In the rows, zero is written as 128.
Known rows, with every step that occurs:
V > P > C > J: [ 96 123 135  41  65 116 154  81 122 100 158 125 114 130 123 165 131  96
 150  55 143 152 150 119  91 137 152 110 172  97  93 126 131 133  96  84
 124 140 133 105  82  76 143 140 162 123 155  90 121 107 125 112  99 120
  85 149 154 110 120 120 151 122 103 153]
V > B > S > J: [130 128 155 137 146  84 154  78 123 174 156 100 127 159 201 118 140 155
  66 147  97 188 131 136 146 108 105 113 162 137 115 110 120 156 120 134
 127 101 118 135 112 117 111 107 140 152  33  99 168 126 119 146 118  75
 197  97 111 116 137 130 163  57 127 109]
P > C > B > S: [120  86 102  71  93 131 177 125  53 114 150  95 129 113 160 127 146 121
  82  93 150 152 148 103  11  84 119 126  85 135  76 101 118 161 145 158
 128 144  88 130 123 116 168  88 131 142  83 108 110 119  89 134  99  90
 148  96 110 166 137 149 161 142 145  86]
C > P > V > B > S: [187 119  96 170 109 107 138 128  98 156 162 114 129 162 121 123 185 157
  75 165 119 146 131 133  61  78 107 152 127 138  96  90 111 161 122 158
  88 122  97 138 134 108 163 100 101 141  77 108 148 118 107  97  86  94
 163  64 106 158 147 140 154 127 188 113]
L > V > P: [152 164  98 197 108 157 107 133 170  97 176 116 120 160 133 127 135 122
 128 113 125 106 103 147 195 100 164 182  77 115  74  83 117 148 122  87
 121 136 138 142  98  85 141 163 126 148 144 117 177 151 170 115 148 156
 156 123 114 149 150 159 111 141 156 130]
V > L: [ 81 161 169 155 188 151 147 133 154 126 113 127 117 127 153 130 134 120
 138  87 133 125 150 140 192 127 154 142 131 135 153 105 131 182 166 152
 136  93 129  97 108 129 147 125 126 165 111  70 133 123 148 134 123 105
 140 101 152 126 130 154 153 136 123 121]
L > V > B: [175 134 100 182 108 124 127 130 161 171 133 134 122 143 130 144 154 170
 126 178  82 159 119 127 176  65 137 142 133 126 118  66 106 173  67 147
 140  57 146 134 130 123 129 138  76 146  52 123 157 145 150 129 120 121
 203 139 100 146 212 116 145  87 187 119]
P > C: [114 109 142  46  98 120 132 123 108 121 177 126 150 110 126 144 124 107
 124  74 129 111 111  98  62 129 151 129 151 146 119 120 109 143 126 122
 121 105 139 130 129 149 142 136 109 116 104 151 118 105 118 163 128  98
  69 105 149 112 127 107 124 115 130 122]
C > H: [136  99 151 134 102 119 131  85 121 108 105 121 119 120 136 112 147 104
 161 171 134 128 157 128 114 149 164 156 102  99 152 124 104 155 111 115
 149 124 111 121 129 147 127 146 196 141  53 143  88 121 125  95 103 150
 161 123 148  97 147 171 106 136 144 137]
V > P: [128 145  99 154 125 145 112 130 134  96 175 105 117 165 134 135 121  95
 144  96 125 110  97 139 169 141 155 168  97 126  78 114 148 136 143 103
 102 153 127 137 108  69 135 140 148 135 166 124 163 127 144 109 123 152
 153  91 116 137 128 166 125 159 137 139]
S > J > C > P > V: [172  96 120 205  68  63 121  55 143 167 100 105 127 158  78 130 170 142
 132 144 150 122 101 167 154 111 148 195 192 145  99  83  81 149 120 115
  64 113 132 144 163 156 141 173 124 112 163 106 150 101 164 112 181  93
 101  75 146  98 101  90  89  97 131 204]
D > U > C: [130 140 104  37 123 126 148 137 121 141 100 155 125 129 118 109 130 110
 128  88 172 121 159 111 124 152 135 173  97  85 162 136  93 118 183 176
 163  68 136 139 136 214 111 122 124 144 109 145 150 111 144 136 112 149
  99 101 173 151 135 126 136 119 116 107]
B > S: [141 135 129 133 136 126 143 143 105 121 173 121 128 139 140 103 147 147
  69 138 132 131 151 126  50 100 106 124  91 128 105 125 124 128 158 139
 120 154  85 118 113 116 153  82 127 132 102 118 135 127  94 121 102 100
 143 103 108 155 113 151 149 148 146  90]
U > C: [125 129 104  67 104 142 151 141 130 133 138 145 133 121 117 133 139 153
 129  90 163 140 159 118  89 141 138 188 104  99 126 124 113 127 157 172
 173  54 122 116 130 186 128 131 157 138  71 123 130 116 136 136 121 135
  97 121 150 130 130 129 114 118 121 118]
S > J > C > P: [143 109 129 175 127  69 170  65 157 156  87 102 118 159 122 131 134 140
 126 117 170 134 108 165 194 139 170 197 180 147  76 104 136 130 127  99
  68  81 127 126 163 155 133 177 197  92 142 124 133 105 136 134 190  71
  98  68 134  75 113  87 115  63 116 200]
D > U: [135 148 120  91 150 104 117 123 102 119  69 137 107 128 135  97 112  65
 129 144 145  98 128 121 176 140 121 107 130 117 176 142  97 115 157 142
 114 146 152 154 134 180 102 118  71 135 187 164 156 118 146 137 132 136
 131 101 153 151 139 115 162 120 124 111]
L > C: [166 112  99  93 110 157 157 101 209 125 121 130 132 122 115 146 108 146
 121 117 136 114 100 109 203 135 166 205 143 123 123 132 123 141 110 125
 161  92 129 146 157 140 129 125 160 121 130 102 123 154 130 163 116  82
 120 141 153 133 138 126 132 120 123 137]
S > B: [148 103 127 143 110 143 151 136  88 134 144 115 132 141 163 153 114 170
 163 143 125 147 142 144 170 133 144 140 131 140 175 133 128 171 107 152
 155 126 117 141 126  85 139 139  99 142 139  74 103 139 121 158 137  95
 151 118 145 122 134  95 140 128 110 142]
V > B > S > J > C > G: [ 99 121 148 109  99  49 206  78 171 128 125 103 102 132 140 111  96 166
 130  93 116 155 113 147 140 110 130 187 192 128  55 133  83 157  89 101
 123  78 131 115 180 122  90 124 119 123  77  78 152 138  96 143  74  77
 114  74 110 124 120  87 141 110 103 121]
B > S > J > C: [102 108 150 123 143  49 171  62 150 142 136 127 135 147 148 118 104 147
 102 118 128 170 133 144 131 110 151 148 154 146  77 113 129 158 159 103
 109  98 117  95 140 140 102 127 151 112 108  88 180 106 120 165 147  61
 141  76 115 105 106 104 119  43  85 155]
V > P > C: [111 122 120  70  95 132 122 127 111  95 207 109 148 137 130 146 117  84
 137  48 127  98  86 105  90 142 169 154 127 144  83 116 124 147 133 109
 114 124 134 129 119 105 147 154 112 122 133 143 139 107 135 148 124 119
  85  79 146 118 122 142 127 136 136 139]
J > C > G: [ 96 120 139  99  94  71 194 113 177 101 107 120 103 115 109 113  95 140
 161  72 136 133 119 143 127 121 140 188 170 124  67 148  85 139  95  94
 128  98 140 116 188 127  99 141 118 109 134  85 131 144 103 134  88  93
  75  89 121 127 112  90 125 159 102 128]
C > G: [109 140 141 102  96 113 175 126 155 109 117 108  99 109 119 109 106 145
 144  96 135 114 113 134 131 134 116 173 158 116  92 156  79 127  81 104
 142 129 137 131 168 111 117 128 114 129 118 109 111 161 106 125  82 132
  87 116 129 140 112 111 140 184 120  99]
V > L > C > H: [133 104 146 127 123 146 153  65 186 112  94 126 109 114 139 124 145 104
 163 145 146 115 150 124 205 147 195 218 114  99 160 114 101 184 116 124
 173  77 112 111 142 155 140 140 230 149  54  95  87 138 135 121  93 103
 155 122 183 100 153 181 120 129 132 136]
J > C: [111 102 123 131 131  75 155  87 147 118 119 143 124 131 105 135 106 140
 147 116 130 148 123 136 125 113 167 161 140 141  76 119 135 149 150 111
 105  95 128  96 159 137 103 146 130 102 155 102 151 101 122 149 144  93
 110  87 114 105 117 100 105  83  99 164]
C > U > D: [ 89 113 180 117 152 139 206 157 145 173  99  79 129 145 144  98 176 153
 163  53  79  81 190 120 168 150 130 161 106 184 121 101 121 120 148 100
 106 120 121 125 147 147 106 137 139 131 130  79 139 128 127 112 121 100
 153 132 141 119 141 125 131 123 110 104]
D > U > C > P: [169 136 100 110 113 124 165 114 132 152  70 126 119 145 102 117 154 129
 132  99 215 107 136 146 164 155 154 224 130 101 121 117 107 105 150 160
 105  75 125 146 154 202 143 158 184 119 136 164 114 103 152 115 157 122
  73  77 172 124 132 116 129 121 148 148]
B > S > J > C > G: [ 95 122 159 106 101  58 201  75 165 123 121 105 103 129 138 103 101 159
 130  91 128 140 115 145 135 118 131 185 174 122  61 146  74 144 102  88
 127  98 126 117 171 131 100 131 134 118 102  80 143 149 102 149  85  73
 101  80 114 124  96  95 135 117  89 117]
G > C > J: [135 112 123  49  61 111 186  70 124 126 122 147 137 128 116 155 160 130
 174 106 161 194 190 126 108 135 154 110 169  95 119 149 149 112  91 113
 135  91 128  85 103  83 130 131 178 128 175  85 136 107 122 103  90 116
 103 201 141  93  99 136 138  93 124 139]
V > B > S: [154 127 111 134 143 115 147 145 104 142 169 128 130 150 156 124 152 148
  77 158 103 161 135 119  64  77 107 126 104 141 100 110 132 154 129 158
 115 117  94 121 124  94 141  79 109 141  62 118 140 125  99 107  76  98
 186  81  90 165 152 145 171 116 179  87]
C > B: [112  78  80  97  80 142 179 118  63 126  70  91  98 100 145 147 139 112
 140 105 147 155 141 117 103 105 126 137 105 119  90 100 130 154 112 161
 134 124 130 137 137 102 138 134 133 146 115  99 108 132 125 125 128 132
 185 128 120 152 177 132 135 133 122 128]
L > C > U: [142  94 129  92 134 136 212 120 217 167 112  76 128 130 109 143 162 129
 165 112 128 100 136 118 196 158 157 194 108 139 121 138 111 131 123 119
 125 114 115 170 158 156 107 134 203 102 146 121 165 112 134 141  82  77
 148 110 169 126 158 133 152 116 134 102]

Rows:
[119 109 140 117 124  93 177  73  99 161 130  85 122 136 204 111 136 145
  65 121 129 178 146 133 124 104 107 115 137 126  99 112 110 160 134 139
 133 125 107 138 107 125 123 113 160 163  65 100 154 135 115 147 132  76
 194 112 115 129 128 136 150  69 103 112]  C > B > S > J
[ 77 105 191 117 156 100 228 116 163 177 108  79 129 152 158  92 168 173
 138  41  84  99 191 120 161 136 137 173 119 190 100  91 110 139 161  93
  96 115 112 114 150 157 102 133 150 129 105  58 160 115 117 126 129  66
 160 101 134 112 134 116 131  78  91 108]  B > S > J > C > U > D
[131 136 129 116 147 169 170 101 225 122 108 133 125 111 130 148 120 141
 129  93 141 107 118 125 243 134 180 219 148 133 146 113 120 177 129 139
 167  57 130 126 142 135 145 123 161 149 125  60 120 156 141 163 112  64
 123 124 171 140 139 147 144 125 111 134]  V > L > C
[109  98 174  86 126 141 230 144 152 171 123  97 149 139 150 107 183 153
 180  45  91  97 200 110 153 153 143 177 112 188 124 110 128 115 144 111
 109  95 120 110 153 138 120 144 153 130 150  97 150 115 119 116 115  89
 155 148 137 104 125 147 124 108 127 104]  G > C > U > D
[109 108 155  91 114  94 170  65  83 150 140  78 132 128 202 118 128 138
  64  99 136 172 138 123 100 113 113 118 143 136 100 111 111 158 127 134
 141 116 116 126 107 128 130 116 151 155  48 104 151 121 113 162 127  67
 178 110 123 121 128 132 153  66 102 108]  P > C > B > S > J
[109 128 122  41  71 126 175  96 133 127 104 144 103 119 107 148 150 147
 145  80 157 173 196 126  92 138 132 129 147  63 122 137 119 117 109 134
 163  89 124  92  92 138 134 128 196 141 110  79 122 115 129 104  92 133
  89 172 160 123 117 114 143 107  93 134]  U > C > J
[121 137 163 130 152  92 145  79 117 161 158 103 134 151 194 102 124 149
  62 133 124 162 144 140 135 120 106 114 155 130 121 123 118 140 140 121
 132 123 109 129  98 137 124 105 157 145  67 101 159 133 119 152 134  80
 173 117 124 116 104 140 148  64 105 110]  B > S > J
[122 161 139 178 147 131 137 107 152 152  89 121 116 136 114 123 177 122
 143  91 166 100 143 166 202 123 163 197 154 120 169  80  84 181 174 171
 113  84 137 123 126 178 159 145 106 161 140  77 147 108 182 107 150 114
 109  66 191 133 111 144 144 136 135 148]  D > U > C > P > V > L
[178  97 103 191  65  76 119  70 135 151 109 112 132 150  60 132 169 141
 144 144 148 107 100 161 136 104 149 191 182 134 100  85  85 151 125 121
  62 124 130 133 173 159 156 172 111 107 172 109 139  96 164  94 177 106
  85  75 146 113 102  94  88 120 142 196]  J > C > P > V
[146  89  88  79  93 131 198 123  65 122 144 110 137 120 159 114 164 131
 107 119 161 174 164 116  31  89 124 140  72 137  78 112 145 145 143 168
 132 127  84 115 126  93 154  94 142 142 114 109 131 119  93 122  88  93
 171 116 100 157 132 173 141 129 159  90]  G > C > B > S
[135 137 149 152 137  87 138  74 138 181 161 107 133 155 196 112 142 167
  61 154  97 179 136 137 158  89 110 117 157 128 115  96 104 162 110 129
 140  94 115 133 101 132 117 119 138 161  22 100 175 138 131 148 127  76
 204 118 105 125 146 135 161  51 141 100]  L > V > B > S > J
[102 116 150  25  62 110 162  78 120 112 142 132 121 109 118 160 141 116
 141  73 143 157 163 113  69 127 143  88 189  98 120 135 119 130  89 103
 132 121 135  99  91 107 146 130 151 126 140  81 104 113 113 122  97 105
  68 161 160 104 113 107 152 112 110 140]  P > C > J
[192 109 109 198  63 101 104  89 126 161 114 105 133 147  67 129 181 136
 134 146 152 100 101 153 133 113 137 183 174 130 123  96  80 138 108 126
  71 134 127 158 157 151 167 160 115 119 158 128 130 110 167  87 171 126
  93  94 150 116 100 105 103 145 153 172]  C > P > V
[182 100 115 200  72  65 130  51 135 162 119 104 129 163  84 115 180 148
 109 144 152 121 110 166 125  99 143 188 181 142  94  90  78 152 130 115
  66 131 117 139 163 157 158 158 129 116 151 104 160  99 161 109 177  87
  98  64 141 113  93 101  96 101 138 188]  B > S > J > C > P > V
[123 152 153 208 143 131 124 107 154 151 102 110 117 137 107 135 176 129
 145 100 149 105 130 162 199 114 158 178 159 143 148  83 101 187 147 155
  95 100 130 117 131 141 171 150 114 155 137  71 130 115 171 102 149 105
 118  83 170 123 110 143 136 150 135 159]  C > P > V > L
[142 131 150 149 129  80 139  69 120 182 161  99 137 161 185 115 152 152
  62 156  94 178 127 140 142 100 105 112 164 130 121 105 103 164 116 141
 117 107 116 134 112 119 126 108 123 155  47  96 179 122 132 141 122  72
 195 100 118 125 127 126 150  55 130 120]  P > V > B > S > J
[170 132 113 160 133 153 177  99 206 139  82 112 116 136 111 142 154 141
 134 104 188 104 107 153 252 141 182 244 158 135 108 102 129 143 120 128
 112  72 124 147 154 147 177 150 204 117 149 104 100 135 144 129 159  60
  97  94 169 112 134 128 136 126 152 164]  V > L > C > P
[ 97 138 144  66  67 118 174 122 147  81 178  95 120 116 131 128 107 111
 145  37 136  95  92 128 102 135 143 193 158 120  65 145  79 136  92  88
 129 119 144 141 158 104 132 143 114 121 123 118 116 143 107 136  74 113
  60  86 139 132 113 118 136 190 126 106]  V > P > C > G
[154  79 138  98  80 113 153  72 120 113 118 139 156 124 133 116 168 108
 195 170 158 149 169 115 106 151 180 176  98 108 148 134 117 145 112 126
 152  75 108  93 143 141 122 161 208 142  77 157 102 108 120 100  88 135
 159 139 143  70 122 191  97 109 167 134]  G > C > H
[ 89  60 105 102  86  82 206  57  87 131  58  90  99 111 159 151 112 114
 138  94 144 186 135 125 131 102 146 152 132 134  68  87 130 172 117 144
 120  84 138 130 150 119 106 152 144 131 114  79 143 115 126 158 153  85
 186 106 111 119 170 112 120  70  79 163]  S > J > C > B
[109  87 151 123 156  52 218  91 168 186 121  77 116 157 143 129 163 138
 148 115 105 152 160 135 153 129 146 159 129 164  80 119 118 156 150 114
  87 100 110 141 154 149  77 145 176 105 104 114 204  77 124 142  86  61
 181  54 127 103 158 117 154  49 129 121]  V > B > S > J > C > U
[105 149 136  84  64 126 172 117 172  89 174  98 117 115 129 119 106 130
 146  46 131  91  91 128 115 119 144 196 144 120  69 132  63 146  80  80
 139 116 147 138 158 114 137 152 104 132 116 121 130 162 123 137  79 110
  68 103 134 139 122 117 137 184 133  96]  L > V > P > C > G
[ 97  94 165 115 157  63 217  97 170 173 118  81 124 149 142 119 158 139
 138 113 120 135 164 135 138 131 145 158 121 161  88 125 115 140 161 100
  91 118 106 135 148 162  77 141 195  95 133 116 200  77 126 144 104  71
 158  66 138 100 137 122 145  58 110 112]  B > S > J > C > U
[172 115 101 156 112 106 130 131  98 152 179 122 131 151 131 122 175 149
  82 165  99 154 138 128  52  70 101 129 116 140 109 100 107 169 128 165
 101 129  96 133 128 109 159  81  90 149  66 104 149 116 110  98  81 104
 172  80 101 166 140 137 156 124 184 102]  P > V > B > S
[110 101 145 133 141  46 169  57 150 148 139 127 129 157 154 124 110 152
 103 116 109 174 125 140 134 100 143 147 160 150  75 100 137 169 148 118
 102  71 123  96 146 134  94 136 140 120  83  85 181 103 118 162 132  55
 159  73 102 100 128  96 126  28 102 149]  V > B > S > J > C
[123 106 142  98 112  94 186  59  87 159 135  92 148 133 197 115 145 144
  77 121 137 195 152 131 111 117 113 129 139 130 100 118 123 152 132 139
 136 105 109 129 114 115 122 117 167 154  68  92 162 122 116 149 119  68
 191 125 116 114 119 152 142  58 116 104]  G > C > B > S > J
[157  90 132 107  89 139 145  65 171 107  95 128 120 112 127 125 142 102
 162 172 140 117 140 116 162 152 181 209 112 103 149 125  98 158  98 116
 169 100 111 128 150 153 131 144 221 134  60 127  88 141 122 118  95 104
 149 134 167 106 153 162 108 128 141 139]  L > C > H
[148 101  93 106 102 147 184 110  97 124 124  98 114 115 141 127 163 137
  81 111 150 141 146 119  94  81 127 180  89 125  92  90 106 179 150 170
 137 130  92 133 131 110 172  85 132 160 107  62 128 137 108 125  87  72
 173  92 132 180 139 158 163 150 138  99]  P > V > L > C > B > S
